What can hang from each mark
Z_958: Z_389 Z_811
Z_260: Z_460 Z_544
Z_460: Z_260 Z_811
Z_811: Z_460 Z_815 Z_958
Z_815: Z_389 Z_811
Z_544: Z_260
Z_389: Z_460 Z_815

Every row comes from one small tree of marks. The marks that hang from a mark follow it in brackets, in the order of their numbers. Every link used is in the known rows. Which tree was each row made from?
Known rows
Z_460(Z_811): [ 10   6  -1   9   5 -19   5  16  20   5  23   8  -7 -16   5   5  14]
Z_958(Z_389(Z_460(Z_260)) Z_811): [-10   3 -12   6  19 -11  -9  33 -13  10   2 -19  -3 -14  34 -12  44]
Z_815(Z_389): [  7  -4  33  20  13  -3   8   2   3 -28   5   7  -2 -17  15  15  17]
Z_958(Z_811(Z_460)): [ -3  -3  -5  22  19 -32 -23  34  -7   4   9   9  -5 -10  32  11  22]
Z_544(Z_260(Z_460(Z_811(Z_958(Z_389))))): [ 13   2 -20   7  14  -9  16  36  51  -8  13 -19  -8 -34  10  10  11]
Z_389(Z_460(Z_260) Z_815(Z_811(Z_958))): [ -9  16  14   7  17  -6  -1  22   1 -32   0   0   0 -17  29   9  23]
Z_815(Z_389(Z_460(Z_260(Z_544) Z_811(Z_958)))): [  2  24  12  10   9  20  -3  23  17 -32  11  22  -1 -19  29  -4  14]
Z_815(Z_389(Z_460) Z_811): [  1   8  47  20  16  -5 -13  18  -2 -44   8  -9  -2 -17  13  -3  36]
Z_815(Z_389(Z_460(Z_260))): [ -7   5  30   3  15  14  -1  16 -16 -28   2   5  -1 -11  38  -2  31]
Z_544(Z_260(Z_460(Z_811(Z_815 Z_958(Z_389))))): [ 13  -1   4  12  18 -12  35  33  60  -4  18  -6  -5 -43  10  20  13]
Z_260(Z_460): [  1  -7   2  -5  13 -22   2  26   9  -9  15  -4  -9 -13  17   6  11]
Z_260(Z_460 Z_544): [ -1  -3  -7  -4   7  -7   4  19  30 -11  19   5  -8  -8  20   4  -2]
Z_958(Z_389(Z_815(Z_811(Z_460(Z_260))))): [-13   3   8  17  23 -13  20  30   9 -22  -7 -20   1 -25  45  24  32]
Z_544(Z_260(Z_460)): [  1 -13  -6  -6  10  -9   4  19  36  -5  14  -2  -9 -10  24  11   2]
Z_544(Z_260(Z_460(Z_811))): [  5  -5 -13  -9   5 -25   0  29  54   0  25   3 -12 -17  13   6   7]
Z_460(Z_260(Z_544) Z_811(Z_958)): [  7  22 -19   6   2   5  13  12  28   0  10  28  -4 -14  24   4 -11]
Z_260(Z_460(Z_811(Z_815))): [  6  -2  19  -2  11 -42  16  33  37   1  32  14 -10 -29   6  14  19]
Z_811(Z_815(Z_389)): [  6  -7  56  26  16  -6  27  -1  13 -24  11  21   1 -26  15  26  19]

Write each row's tree
[  0  13 -16  -3  -2  -2  12  10  33   9  17  24  -6  -8  26   0  -2] -> Z_460(Z_260(Z_544) Z_811)
[ -7   0  20  21  18 -25  -1  25  13 -28   8  -1  -1 -18  28  27  22] -> Z_389(Z_815(Z_811(Z_460)))
[ -9  -5  38  24  24 -32   0  29  -3 -14  -1  33  -1 -24  48  26  30] -> Z_958(Z_811(Z_460(Z_260) Z_815(Z_389)))
[ -9  16  32   8   9  12  -5  12  11 -40   2   6  -1  -8  34  -8  20] -> Z_815(Z_389(Z_460(Z_260(Z_544))) Z_811)
[-14   4   3  13  17   1  12  24  18  14  12   3   0 -17  38  -3  33] -> Z_958(Z_389(Z_460(Z_260(Z_544))) Z_811(Z_815))
[  5   3 -17   8  13 -16  21  35  62 -25  20 -11  -5 -36   5  21  13] -> Z_260(Z_460(Z_811(Z_958(Z_389(Z_815)))) Z_544)
[ 14   5  12  14  21 -26  33  40  34  -8  20  -7  -5 -46   2  17  22] -> Z_260(Z_460(Z_811(Z_815 Z_958(Z_389))))
[ -3   2   2  10  15  -5   9  33  27 -10  26 -25  -2 -28  10   7  49] -> Z_958(Z_389(Z_460(Z_811) Z_815))
[  1  19   3  26  26   2  17  33 -14 -19 -17 -17   1 -28  43  10  16] -> Z_815(Z_811(Z_460(Z_260) Z_958(Z_389)))
[ -4  13  12  20  20  23  27  17   7  -6   2  37   3 -18  55  24  -9] -> Z_811(Z_460(Z_260(Z_544)) Z_815 Z_958)
[ 14  -3  35  14  16 -21  18  26  60 -33  18  24  -6 -39   9  28   9] -> Z_544(Z_260(Z_460(Z_811(Z_815(Z_389) Z_958))))
[ 12   0   8   5  13 -21  19  29  58  -6  24  20  -7 -32  10  21   1] -> Z_544(Z_260(Z_460(Z_811(Z_815 Z_958))))
[-11  20   6   8  11   9   1  16  22 -33   4   9   1 -12  32   7  10] -> Z_389(Z_460(Z_260(Z_544)) Z_815(Z_811(Z_958)))
[  0  20   7  19  21  -7   1  29 -16 -21 -11   8  -1 -17  44  12   4] -> Z_815(Z_811(Z_460(Z_260) Z_958))
